What can hang from each mark:
J_402: J_497 J_541 J_564 J_883
J_883: J_402 J_410 J_497 J_541 J_564
J_564: J_402
J_410: J_541 J_564 J_883
J_541: J_497 J_564
J_497: J_402 J_564 J_883

Each row was made from one small tree. Brackets hold a mark, then the marks that hang from it, in the order of their numbers. Every link used is in the known rows. Write each row's tree.
Known rows:
(J_410 J_564 (J_883 J_402 (J_541 J_497))): 0.82 3.75 0.96 -0.54 1.66 -0.77 1.55 -0.25 1.80 -0.41 -0.77 -1.49 0.85
 -0.45 3.17 3.56 1.56 0.35 1.38 1.61 -0.19 -1.23 2.12
(J_883 (J_497 J_402) J_541 J_564): 0.54 2.03 0.27 -0.61 0.92 -3.55 1.05 1.85 2.49 -2.65 -1.99 -1.04 0.26
 -0.78 3.83 -4.53 1.68 0.81 2.34 0.30 -0.28 -1.43 -0.84
(J_564 (J_402 J_497 J_883)): 0.40 1.05 0.55 -0.75 0.15 3.64 2.11 0.48 2.19 2.86 -1.68 -1.26 -0.11
 -0.76 2.61 -2.76 1.01 0.34 3.36 -0.04 -3.25 -2.01 -1.96
(J_402 J_541 (J_883 J_410 J_564)): 1.29 -0.56 0.57 -1.02 1.02 -5.27 -1.38 1.34 1.82 -1.98 -1.91 -0.62 2.45
 -1.25 1.32 -2.55 1.39 -1.15 0.45 -0.53 -2.53 -1.45 -1.82
(J_541 (J_497 J_402)): 1.69 3.20 0.23 -1.47 0.05 -1.86 1.40 0.06 1.60 1.27 -1.43 -2.02 0.47
 -0.84 2.85 -2.79 1.66 1.58 2.47 0.03 -1.53 -1.34 -0.99
(J_497 (J_883 J_402 J_410 J_541)): 0.30 -0.50 0.27 -0.76 1.54 -4.21 0.78 1.65 1.99 0.32 -1.43 -2.30 1.71
 -0.97 2.46 -2.65 1.36 -0.96 -0.84 1.03 0.02 -1.43 0.55
(J_410 (J_564 J_402)): -0.47 2.36 0.39 -0.44 1.38 4.88 1.35 -0.20 1.78 5.21 -0.97 -1.32 -0.19
 -0.69 3.30 0.42 1.27 1.11 4.52 1.22 -1.39 -2.06 -1.42
(J_402 (J_883 (J_410 J_541 J_564))): 0.51 0.22 0.31 -2.32 2.23 -2.88 -0.15 0.98 1.30 -1.17 -0.94 0.10 1.98
 -0.98 2.70 0.71 0.68 -0.14 1.93 0.51 -3.27 -2.37 -0.68
(J_883 (J_402 J_497 J_564)): 0.83 2.05 0.85 -1.30 0.58 0.55 1.81 1.40 1.62 1.17 -1.15 -1.36 0.75
 -0.63 1.68 -2.50 1.66 0.00 1.98 0.37 0.35 -0.95 -0.05
(J_883 J_402 J_410 J_497 (J_541 J_564)): 0.21 0.52 -0.19 -1.01 1.37 -2.64 0.12 1.28 2.41 -1.33 -2.41 -1.28 2.29
 -0.21 2.34 -1.37 1.45 0.08 -0.53 0.57 0.73 -1.61 -0.65
(J_402 J_541): 0.43 1.52 0.59 -1.11 0.24 -0.58 0.35 0.40 2.28 0.78 -1.71 -1.10 1.00
 -1.20 1.52 -0.76 1.39 -0.12 1.87 0.33 -1.03 -1.78 -2.22
(J_541 J_497): 0.79 3.20 0.52 -1.04 0.14 -0.14 1.19 -0.34 1.69 0.72 -0.99 -1.89 0.56
 -1.00 3.02 -0.27 1.44 1.47 2.79 0.86 -1.89 -1.93 -0.93
(J_497 J_564 J_883): 2.66 0.49 0.26 -3.09 0.97 -2.12 0.78 1.11 2.18 1.00 -1.16 -1.61 0.45
 -0.44 3.67 -4.15 1.54 -0.37 2.06 0.23 -1.36 -2.23 -1.00
(J_541 J_564): 2.65 2.11 -0.01 -2.19 0.62 0.09 0.72 0.00 1.74 0.28 -2.12 -0.94 1.62
 -0.17 2.59 -1.63 1.73 -0.09 2.49 0.26 -0.59 -2.27 -2.20
(J_402 J_497 J_564): 1.20 2.63 1.03 -0.21 0.20 -0.03 1.93 1.54 1.86 0.16 -0.87 -0.97 0.24
 -0.87 2.13 -2.14 1.59 0.65 3.40 0.25 -0.28 -1.65 -1.24
(J_402 (J_497 (J_883 J_410)) J_541 J_564): 0.35 0.19 0.99 0.78 0.30 -3.88 0.74 2.67 2.25 0.49 -0.79 -1.53 1.36
 -1.62 0.08 -2.73 1.66 -0.33 1.15 -0.22 0.83 -1.76 -1.40
(J_497 (J_402 J_541)): 1.38 1.52 0.31 -1.63 0.15 -2.10 0.59 0.76 2.19 1.42 -2.24 -1.28 0.93
 -1.03 1.30 -3.23 1.58 0.05 1.63 -0.48 -0.57 -1.14 -2.32
(J_541 (J_497 J_564)): 2.39 2.54 0.50 -2.48 0.46 -1.48 0.07 0.21 2.04 0.08 -1.35 -1.52 0.77
 -0.30 3.71 -1.85 1.64 1.07 2.41 0.27 -2.59 -1.58 -1.02
(J_497 J_564 (J_883 J_402 J_410 J_541)): 1.94 -1.18 0.28 -2.35 1.79 -5.54 -0.29 2.19 2.35 -0.28 -1.78 -1.97 1.96
 -0.27 3.20 -4.16 1.57 -1.28 -1.15 0.41 -0.60 -1.07 0.41
(J_883 J_410 J_564): 1.17 0.25 0.56 -1.28 0.80 -4.46 -1.24 1.18 0.93 -0.35 -1.69 -1.03 2.53
 -0.99 3.18 -2.99 1.50 -0.87 0.99 0.29 -2.20 -1.13 -1.56
(J_497 (J_402 J_564) (J_883 J_410 J_541)): 2.06 0.85 0.56 0.56 1.42 -6.56 1.66 2.84 2.50 -0.55 -1.08 -1.93 0.76
 -1.16 1.84 -4.54 1.62 0.66 1.61 0.13 1.46 -1.36 -0.18
(J_410 (J_541 (J_497 J_402)) J_883): 2.32 2.82 0.71 -3.38 -0.02 -3.91 0.95 0.08 1.54 -0.19 -1.85 -0.99 2.21
 -1.00 2.32 -0.29 0.96 -0.07 1.63 0.12 -2.31 -0.52 -0.12
(J_402 J_564 (J_883 J_410 (J_541 J_497))): 1.53 2.29 0.97 1.45 1.38 -4.89 1.26 1.49 2.71 -3.54 -0.56 -1.40 0.72
 -1.14 1.71 0.02 1.23 2.03 2.25 0.54 -1.11 -1.90 0.23
(J_497 (J_883 (J_410 J_564))): 0.29 0.52 0.26 -0.56 1.84 -2.19 0.70 1.07 1.22 2.09 -0.18 -1.57 0.82
 -1.12 3.15 -0.82 1.41 0.12 1.93 0.88 -0.63 -2.77 -0.46
(J_883 J_402 (J_410 J_564)): -0.13 0.62 0.24 -1.61 1.98 -1.09 -0.25 0.50 0.78 2.50 -0.99 -1.34 1.70
 -0.62 2.79 -0.07 1.42 -0.27 0.53 0.82 -0.89 -1.33 0.02

Write each row's tree:
0.43 2.72 1.05 0.52 1.44 2.47 1.76 0.05 2.51 2.75 -1.23 -0.93 0.23 -0.56
 3.48 2.60 1.09 0.18 3.60 1.47 -0.80 -1.51 -0.28
(J_410 (J_564 J_402) (J_883 J_541))
2.00 0.22 0.01 -3.24 0.93 -3.67 -1.12 0.97 1.42 -1.03 -2.56 -0.20 4.02
 -0.45 2.03 -1.05 1.20 -1.12 0.81 0.21 -1.82 -1.54 -2.24
(J_883 (J_410 (J_541 J_564)))
2.93 1.37 0.41 -1.17 0.76 -7.14 -0.69 1.79 2.34 -1.58 -2.09 -1.58 1.69
 -0.17 3.48 -4.07 1.82 0.98 0.43 -0.47 -2.00 -0.60 -0.88
(J_883 J_410 (J_541 (J_497 J_402 J_564)))
2.08 2.24 -0.25 -2.65 1.03 0.11 1.54 -0.20 1.64 1.29 -1.46 -2.61 1.61
 -0.26 1.94 -1.75 2.09 0.13 1.12 0.77 0.61 -2.13 0.40
(J_541 (J_497 (J_883 J_402)) J_564)
-0.90 1.96 0.44 -2.03 1.62 4.08 0.80 0.20 1.83 3.77 -1.32 -0.53 1.11
 -0.79 3.04 1.34 0.85 0.48 4.36 1.50 -2.18 -1.76 -1.32
(J_410 J_541 (J_564 J_402))
1.25 1.76 1.07 0.04 0.43 -0.80 1.77 1.68 2.68 -1.55 -1.18 -0.53 0.06
 -1.17 0.27 -1.78 1.50 0.40 2.90 -0.54 -0.55 -2.12 -1.55
(J_402 J_497 J_541 J_564 J_883)
2.36 1.98 1.19 -0.80 0.75 -4.02 0.41 0.88 2.02 -2.91 -1.87 -0.59 1.77
 -0.69 3.68 -0.54 1.47 -1.48 1.63 0.86 -1.15 -0.94 -0.17
(J_410 (J_883 J_541 J_564))
-0.40 2.02 0.55 -0.08 0.99 -1.95 0.85 1.46 2.59 -3.21 -1.52 -0.85 0.31
 -0.92 3.94 -1.99 1.51 0.68 2.57 1.12 -0.67 -2.02 -0.81
(J_883 J_497 J_541 J_564)
0.40 0.94 1.04 0.58 1.00 -3.48 0.86 2.61 2.04 -1.22 -1.46 -1.24 1.76
 -0.73 1.68 -2.25 1.62 -0.28 0.25 0.47 0.45 -0.56 0.20
(J_883 (J_402 J_497 J_564) J_410 J_541)
2.81 2.63 0.84 -3.64 0.22 -5.42 -0.08 0.54 1.16 -1.87 -2.14 -0.68 2.96
 -0.88 2.86 -1.53 1.35 -0.91 1.71 0.07 -2.40 -0.03 0.16
(J_410 (J_541 (J_497 J_402)) (J_883 J_564))
3.25 3.71 0.03 -0.81 0.65 -2.67 1.37 0.53 2.43 -1.99 -2.40 -1.54 1.23
 0.02 2.64 -2.34 2.30 1.25 2.34 0.04 0.14 -1.74 -1.16
(J_883 (J_541 (J_497 J_402) J_564))
3.01 3.20 0.59 -1.69 0.77 -1.84 1.10 -0.30 2.22 -1.63 -2.24 -1.55 2.41
 0.09 2.19 1.47 1.82 -0.54 0.40 0.82 0.27 -0.98 0.84
(J_410 (J_883 J_402 (J_541 J_497 J_564)))
2.99 1.14 0.18 -2.54 1.07 -3.52 0.79 0.92 1.48 -1.42 -2.00 -0.92 0.76
 -0.62 3.11 -5.52 1.57 -0.28 2.33 -0.68 -2.31 -1.44 -1.08
(J_497 (J_402 (J_883 J_564)))
0.76 3.07 0.86 0.31 0.62 -1.36 1.81 0.98 2.72 0.49 -0.27 -2.28 0.13
 -1.66 0.27 -0.37 1.78 1.57 3.16 0.76 1.26 -2.19 -0.28
(J_402 (J_541 (J_497 J_883)) J_564)
1.60 -1.29 0.58 -1.60 0.24 -4.93 -0.89 2.53 2.22 0.34 -1.70 -1.24 1.97
 -0.82 1.75 -4.61 1.75 -1.49 -0.23 -0.88 -1.45 -1.62 -2.06
(J_402 (J_497 J_564 (J_883 J_410)) J_541)
1.71 2.68 0.71 -0.16 1.23 -3.00 1.03 0.72 2.37 -4.79 -1.26 -1.18 0.65
 -0.77 3.48 -1.36 1.76 0.85 2.66 0.74 -2.43 -2.11 0.11
(J_402 (J_883 (J_541 J_497) J_564))
1.39 1.18 0.60 -0.45 1.32 -3.30 1.19 1.63 2.26 -2.46 -1.26 -1.56 0.77
 -0.91 3.70 -3.35 1.91 -0.69 2.19 1.16 -0.26 -2.20 -0.19
(J_497 (J_883 J_541 J_564))
3.36 2.56 0.21 -2.98 0.37 -3.04 0.27 0.61 1.93 0.66 -1.86 -1.67 0.72
 -0.09 3.49 -4.34 1.81 1.20 2.16 -0.53 -2.17 -1.00 -1.10
(J_541 (J_497 J_402 J_564))
1.20 0.55 -0.11 -0.20 1.40 -3.46 0.75 1.37 2.93 -3.72 -1.94 -0.62 1.26
 -0.42 2.53 -1.39 1.11 0.80 1.03 -0.01 -1.01 -2.94 -1.51
(J_402 (J_883 J_410 J_497 (J_541 J_564)))
0.45 0.64 0.55 -0.26 0.58 -5.53 -0.99 1.31 1.72 -0.45 -1.12 -2.11 2.45
 -1.68 1.35 -1.97 1.90 -0.35 0.58 0.32 -1.00 -1.61 -0.80
(J_402 (J_541 (J_497 (J_883 J_410 J_564))))
1.80 -0.79 0.44 -3.10 0.54 -3.43 -1.16 1.81 1.27 1.10 -2.17 -1.16 2.51
 0.00 3.04 -4.61 1.60 -1.52 -1.03 -0.58 -2.46 -0.40 -0.92
(J_883 (J_402 (J_497 J_564)) J_410)
-1.54 1.02 0.28 -0.37 0.48 3.55 1.59 0.23 3.44 2.83 -1.70 -1.33 -0.53
 -1.44 1.13 -0.79 0.62 1.48 3.19 0.19 -1.90 -2.38 -2.24
(J_564 (J_402 J_541 (J_883 J_497)))
0.09 0.18 0.72 0.55 0.97 -1.90 -0.71 1.50 2.14 1.01 -2.22 -1.33 2.15
 -0.86 3.21 -2.50 1.40 -0.44 1.87 0.90 -1.91 -0.67 -1.63
(J_883 J_410 J_541 (J_564 J_402))
3.57 2.45 0.66 -1.21 0.69 -2.45 1.15 0.28 2.48 -2.13 -2.33 -0.57 1.98
 -0.02 2.77 0.58 1.54 -1.01 1.63 0.48 -0.01 -1.69 -1.08
(J_410 (J_883 (J_541 J_564)))
1.56 2.11 0.23 -0.35 0.89 2.61 1.25 0.34 2.96 1.51 -2.73 -1.25 1.21
 -0.01 2.72 -1.10 1.63 0.35 3.29 0.86 -0.37 -1.81 -2.28
(J_883 (J_541 (J_564 J_402)))
1.59 0.00 0.19 -0.29 1.04 -6.30 1.16 2.12 2.16 -0.23 -1.62 -2.04 1.10
 -1.05 2.79 -4.82 1.50 -0.14 0.43 0.08 -0.20 -1.57 -0.74
(J_497 J_402 (J_883 J_410 J_541))
0.95 -1.07 0.12 -4.03 1.33 -4.72 -0.84 1.81 2.47 -2.37 -1.71 0.05 1.92
 -0.71 3.07 -2.65 0.32 0.08 0.79 -0.36 -4.05 -1.93 -1.26
(J_402 (J_883 (J_410 J_541) (J_497 J_564)))
-0.24 -0.87 0.18 -2.74 0.87 -3.28 -1.69 1.56 2.51 1.15 -2.15 -1.20 2.11
 -0.68 1.54 -2.67 1.19 -0.38 -1.25 -0.36 -1.03 -0.76 -1.23
(J_883 (J_402 J_541) J_410 (J_497 J_564))
1.44 2.39 0.47 -1.95 0.31 2.20 0.27 -0.08 2.47 3.87 -1.73 -1.96 0.58
 -0.29 3.42 -1.83 1.44 1.44 3.45 0.48 -2.91 -1.23 -1.54
(J_541 (J_497 (J_564 J_402)))
1.68 1.83 -0.25 -4.16 1.26 -0.73 0.98 0.16 1.63 -0.19 -1.81 -1.86 2.84
 -0.38 1.66 -1.00 1.77 -0.52 0.93 1.02 -0.18 -1.88 0.55
(J_410 (J_541 (J_497 (J_883 J_402)) J_564))
0.08 1.33 0.54 -2.01 0.47 -3.95 -0.67 0.61 1.36 -0.53 -1.36 -1.15 2.95
 -1.30 2.35 0.23 0.88 0.44 1.05 0.78 -3.18 -1.24 -0.97
(J_883 (J_410 (J_541 J_497)))
1.05 0.43 1.03 0.53 0.48 -3.76 0.48 2.22 2.31 -1.36 -1.21 -0.56 1.23
 -1.33 0.00 -2.02 1.33 0.03 1.41 -0.87 -1.07 -1.67 -1.75
(J_402 J_497 J_541 J_564 (J_883 J_410))
2.00 1.32 0.68 -0.63 0.87 -5.56 -0.93 1.38 2.50 -2.14 -1.58 -1.44 1.85
 -0.33 3.69 -1.62 1.63 0.84 0.71 0.34 -2.40 -1.17 -0.81
(J_883 J_410 (J_541 (J_497 J_564)))
